What can hang from each mark
W: F M R T
J: U
P: U
G: U
R: U
U: F G J M R
T: U W

Each row was made from one small tree. The marks that hang from a mark follow it in brackets, in alphabetical order. Every link used is in the known rows. Write each row's tree.
Known rows
J[U[G M R]]: [ 40  -4  -9   4   3  -9  10  -4  35  -4   3  -6  20  -2   7 -19  16 -72
   2 -13   2   3   4   0]
U[F M]: [  5   0   1  -4   3   2  -1 -12  -8   1   3  11  12  -1  21   3  12  16
   2 -11  -4  -6   1  -5]
T[W[R]]: [-20   3   7  -3   0   8   8  -2   2   2  -1 -24 -20  19   3 -14 -29 -22
  -1   6   2   6   3   1]
W[R]: [-22   2   7  -4   1  10  -1   0   2   1  -3  -1 -27  19  -4 -19   5  27
   3   8  -1  -2   6   0]
J[U[F M]]: [ 17   2  -8   1   6  -5   1 -12  36   0  -2  11  11  -3  18 -14  18  27
   2  -9   5   4   0  -4]
U[F G M R]: [ 29  -4   1   0   2  -2   4 -12 -13  -2   9   0  32  -1  21   3  14 -61
   2 -23  -7 -13  -2  -6]
R[U[F G J]]: [ -7   8   2   7  -8  -1   2   8  -8   3  -7  14   8  -5  -4  21  -9  53
  -2  17  -2 -10  -6   2]
R[U]: [-30   6  12   0  -1   3  -3   4  -2   2  -4   9 -18   1   2  15  -4  44
  -2  11   2  10   2   5]
W[R T]: [-40   8   9  -5   6   8  -8   1 -11   1  -4   1 -29  13 -11 -41  11  32
   9   7 -11   3   3   2]
W[M R[U]]: [-37   5  17  -5  -1   4 -15   4   6  -1  -1   3 -16  25 -13 -18   9  28
  -8   7  -8   7  -1   6]
T[W]: [-18   4   3  -2  -1   4  12   0   2   3  -2 -18  -8  -1   7   2 -32 -11
  -2   7   2   7   5   0]
G[U[F J M]]: [  3 -10  -3  -3  -3  12   2  -1  -7  -1  -5  11  -4  -6  19  27   4  39
   0   2   0  -7  -2  -4]
P[U[F G M R]]: [ 27 -16 -16  -2   3  -1   3 -10   2  -1  11   1  24  -2  20  19  21 -57
   6 -20  -4  -4  -3  -4]
W[F R T[U]]: [-45   9  12  -1  11  -8 -28   5 -13  -1   0   2 -21  14 -49 -48   5  53
   4   4   6   5   1   6]
R[U[F J]]: [-19  10   7   4  -7   4  -3   3  -9   5  -9  15 -19  -5   2  19  -6  86
  -2  16   0   4  -7   0]
U[G]: [ -8   1  -2   1   0   1   6   5   4   1  -1   3  11  -1  -6  -2  -4   0
   2  10  -2 -13   8   0]
U[F G J R]: [ 15   2  -3   5  -5   3   7   2  -7   3  -2   3   5  -6   3   2  -2   2
   1   0  -7 -11  -5  -6]
R[U[G J M]]: [ 12   5   2   2  -8  -2   5  10  -9   0  -3   5   8  -4  -6  19  -1 -15
  -2  12   0  -5   1   6]
T[W[F]]: [-18   9   3   1   4   5  -7   1  -3   4  -2 -19   2  -1 -14   8 -32  -3
  -1   5  10   4   2   3]
G[U[F M R]]: [  7 -18   4  -4   3   9   1 -12 -11  -5   7   3   5   0  34  22  14 -21
   1 -23  -3   1  -3  -5]
P[U]: [-20  -7 -13  -4   3   9   1   3  17   3  -3   6 -24  -2   2  15   5  39
   4  11   3   9   6   1]
W[F M T[U[J]]]: [-40  17   4   0   4  -9 -33  17  -4   1  -5   7 -10  -5 -63 -45   1  69
  -4  14  -3   5  -4   5]
T[U[M R]]: [  9  -5   8  -3   2 -12   1  -6  -5  -3  10  -4 -13   1   1 -15   7 -36
  -4 -16   3  12   4  -2]
R[U[G J]]: [ -9   8   4   6  -8   1   5  16  -3   3  -8   7  -6  -5 -15  17 -14  28
  -3  24   0  -4   1   6]
T[U[F M R] W]: [ 11  -3   7   0   2 -17   7 -16  -8  -2  14 -21   7   0  18  -9 -24 -59
  -7 -25   5  13  -4  -5]
P[U[F J]]: [-10  -3 -18   1  -3  11   0   3  10   7  -8  14 -25  -7   2  20   2  82
   4  16   1   5  -4  -3]
P[U[G M]]: [ 14 -12 -19  -4   2   0   5   2  12  -1   5   2  18  -2   3  18  14 -40
   5   1   0  -6   8   2]

Write each row's tree
[ 20   0 -10   8   3  -8   8  -6  34  -1   0   3  19  -3   9 -16   9  -7
   1  -8   1   1  -4  -4]  J[U[F G R]]
[ 29  -1 -13   5   4 -10   6  -8  35  -2   1   8  39  -4  12 -13  16  -7
   2  -7   3  -9   0  -3]  J[U[F G M]]
[ -7 -10   0   1  -3  15   3   1  -7   0  -6   5 -23  -5  16  24  -2  40
  -1   1  -1   3  -7  -5]  G[U[F J R]]
[ 13   3  -2   3  -6   5  10  10  -3   2  -4  -4 -10  -5 -10  -1  -6 -24
   1   8  -5  -6   1  -1]  U[G J R]
[-19  -7  -3   1  -4  14   2   5   0   1 -10  13 -18  -6  10  24  -6  82
   0  14   1  -5  -3  -4]  G[U[F J]]
[-24   7   6   3   4 -13  -9   3  -2   2   3 -17  -2   0 -29  -4 -39   9
  -6   6  19   8   2   4]  T[U W[F]]
[  2   6  -6   5  -6   3   6   5  -2   4  -6  10  10  -7  -4   4  -6  44
   1  14  -4 -18  -2  -5]  U[F G J]
[  9  -4   8  -2   1 -15  10  -8  -5  -3  13 -27  -6   1   8 -12 -26 -84
  -7 -17   7  19   2  -1]  T[U[M R] W]
[-27  11  13  -2  -9   5  -4  11   4   1  -6 -21 -25  20 -16 -11 -28  -2
 -11  18  -4  14  -6   7]  T[W[M R[U[J]]]]
[  0   5  -2   0   0 -15  -1  12 -15  -2   3   3   5 -11 -30 -33   1  -6
   2   7  -4  -6   4   3]  W[T[U[G J M]]]
[ 13 -13   1  -4  -3  14   6   3  -8  -4  -3  -5 -22  -4  13  22   6 -27
   0  -4  -1   6   0  -1]  G[U[J M R]]
[-28  12  16  -3   9   2 -32  -1 -27  -2   0   2  -4  15 -24 -16  21   5
   7  -5   1   7  -3  12]  W[F R[U[M]] T]
[ 12  -7 -18  -3  -2   8   0  -2   6   4  -3  11 -11  -7  11  21  11  40
   4   4   0   3  -3  -3]  P[U[F J M]]
[ 14   5   2   4  -7  -3   1   2 -13   1  -2  11  21  -6   5  23   1  11
  -1   4  -2 -11  -6   2]  R[U[F G J M]]
[ 28  -1 -13   2   3  -9   8   0  39  -3  -1   1  26  -2   0 -16  13 -32
   1   0   5  -5   7   1]  J[U[G M]]
[ 26  -5   1  -2   1  -1   7  -4  -7  -3   8  -7  18   1  10  -2  11 -86
   3 -16  -6  -8   5  -1]  U[G M R]
[ 42  -4 -10   6   4 -10   7 -11  32  -3   5   1  32  -3  18 -14  20 -49
   2 -20   0  -2  -3  -5]  J[U[F G M R]]
[ 22  -8 -22  -1  -3   4   7  10  10   1  -3   2   3  -7  -7  19   6 -23
   4  12   0  -7   4   2]  P[U[G J M]]
[ 14 -13   0  -2  -3  12   3  -4 -14  -3  -1   1 -10  -5  25  24   9  -2
   0 -12  -3   1  -6  -5]  G[U[F J M R]]
[ -8   5   9  -1  12 -14 -24  -3 -24  -3   9  -3  -1  -4 -29 -31  14 -24
   4 -20   3  12  -1   4]  W[F T[U[M R]]]
[  1   7   6   2  -5   2  -3  -3 -13   3  -4  12  -6  -5  12  22   2  43
  -2   3  -1   3  -6   0]  R[U[F J M]]
[-25   8   9  -4   3   5 -20   1   4   0   0 -24   5  24 -30 -25 -18 -20
  -6   1   1   1  -2   4]  T[W[F M R]]
[ 22   2   2  -3  -4   8   5   0 -10   1  -2  -4 -22  -3   6  -1   7 -30
   2  -6  -4   6   1  -3]  U[J M R]
[ -6 -14   1  -5   3   9  -1  -9  -6  -4   2  10  11  -2  29  24   9  21
   1 -10  -1  -7   1  -4]  G[U[F M]]
[ 16  -2  -2   0   1  -3   3  -8  -6  -1   6   8  39  -2  14   3  10 -18
   3 -10  -5 -21   2  -4]  U[F G M]
[  6   3   0   0  -5 -12  12   4  -2   1   2 -20 -16  -4  -9  -8 -37 -24
  -7   7   9  11   3   1]  T[U[J M] W]
[  0  -4   4   4   0 -15   6   4   2  -2   8  -3   1   1 -14 -16  -7 -28
  -5  -4   3  -1   4  -1]  T[U[G R]]
[  3   1   6   0  -2  -5   2   2  -7  -2   5   4  22   1   4  18   4 -35
  -1   0   0  -7   4   6]  R[U[G M]]
